In the rows, 128 means zero.
Known rows, with every step that occurs:
kubazu/rulivi/ziva/diliv/dadip/fipa: [124 162 158 118 129 110 135 132 146 176 166 125 119 116 145 131 116 156
 140]
dadip/fipa: [ 85  77 166 112 200  95 138  98 111 200 173 150 150 102 138 118  79 143
 156]
ziva/rulivi/kubazu/diliv: [108  95 155 116 159 138 135  91 124 173 170 180  73 102 147 122  52 165
 157]
diliv/kubazu: [113 150 158 125 177  96 163 127 131 209 160 136 150  99 150 115 126 153
 135]
fipa/dadip: [121 108 160 120 181 104 128 108 122 174 146 119 123 112 156 111  93 150
 164]
fipa/dadip/rulivi: [115  77 172 134 181 104 115 122 104 174 152 125 151 106 163 114  94 153
 173]
diliv/kubazu/rulivi: [153 189 161 123 151 101 158 128 168 197 152 135 141 100 156 115 145 159
 138]
diliv/kubazu/rulivi/ziva: [118 212 167 126 126 116 164 121 162 193 163 122 145 100 150 104 157 158
 123]
kubazu/diliv/dadip/fipa: [132 129 151  93 159 111 130 138 121 172 157 140 104 113 153 120 109 136
 151]
fipa/dadip/diliv/kubazu/rulivi: [130 134 182 123 143 114 125 138 131 173 151 116 149 101 175 112 149 144
 164]
diliv/dadip/rulivi: [114 101 155 133 178  86 125 166  85 199 163 139 167 109 157 135  85 166
 150]
rulivi/kubazu: [ 62 114 150 136 180 129 138 100 129 189 162 167 136  99 138 105  50 156
 137]
dadip/rulivi: [100  79 166 146 202  93 136 115 103 198 156 161 173 101 149 116  70 169
 158]
diliv/dadip/fipa: [102  99 156 106 177  88 127 151  92 200 176 131 149 110 148 137  92 146
 148]
fipa/dadip/diliv/kubazu: [104 109 181 125 161 111 129 138 107 180 156 116 155 101 171 112 137 139
 162]
diliv/dadip: [119 132 143 119 178  85 138 152 103 199 157 133 139 114 149 132  84 163
 141]

Rows:
[135 182 150 128 129 108 143 132 153 176 152 127 112 119 146 127 110 167
 136]  kubazu/rulivi/ziva/diliv/dadip
[ 94  84 172 138 160 115 118 127  97 167 160 113 139 112 159 118 101 149
 164]  fipa/dadip/rulivi/ziva/diliv
[120 150 179 134 154 105 148 135 137 197 154 149 171  95 163 114 139 156
 147]  dadip/diliv/kubazu/rulivi
[ 90  79 157 126 173 124 136  93 110 191 179 177 100 100 142 130  39 173
 155]  ziva/rulivi/kubazu
[103  82 159 101 145 136 121 118 107 174 187 168  80 103 150 135  65 153
 158]  ziva/rulivi/kubazu/diliv/dadip/fipa
[ 85  99 155 138 164 110 117 167  88 193 172 147 166 104 155 130  73 161
 143]  diliv/dadip/rulivi/kubazu
[101  89 169 129 155 139 105 121 119 153 154 135 127 103 166 103  93 141
 168]  fipa/dadip/rulivi/kubazu/diliv
[ 96 101 175 136 147 118 124 142 100 173 166 104 145 108 164 120 130 143
 158]  fipa/dadip/rulivi/ziva/diliv/kubazu
[ 82 124 150 107 145 144 121 132 126 168 169 155 108 103 149 111  82 133
 140]  rulivi/kubazu/diliv/dadip/fipa
[ 69 117 153 121 152 107 141 140  94 189 178 120 126 118 137 135  95 146
 134]  rulivi/ziva/diliv/dadip/fipa
[169 146 146 128 168  94 151 143 161 192 145 141 110 112 155 143 121 156
 150]  ziva/diliv/kubazu/rulivi
[ 88 119 176 135 176 102 153 135 106 206 160 150 178  94 159 114 123 151
 144]  dadip/diliv/kubazu
[ 76 149 155 133 153 112 164 125 119 195 167 124 127 110 139 121 116 151
 125]  rulivi/ziva/diliv/kubazu
[ 93 144 142 116 146 142 128 132 134 167 156 157 101 106 150 108  77 144
 136]  rulivi/kubazu/diliv/dadip
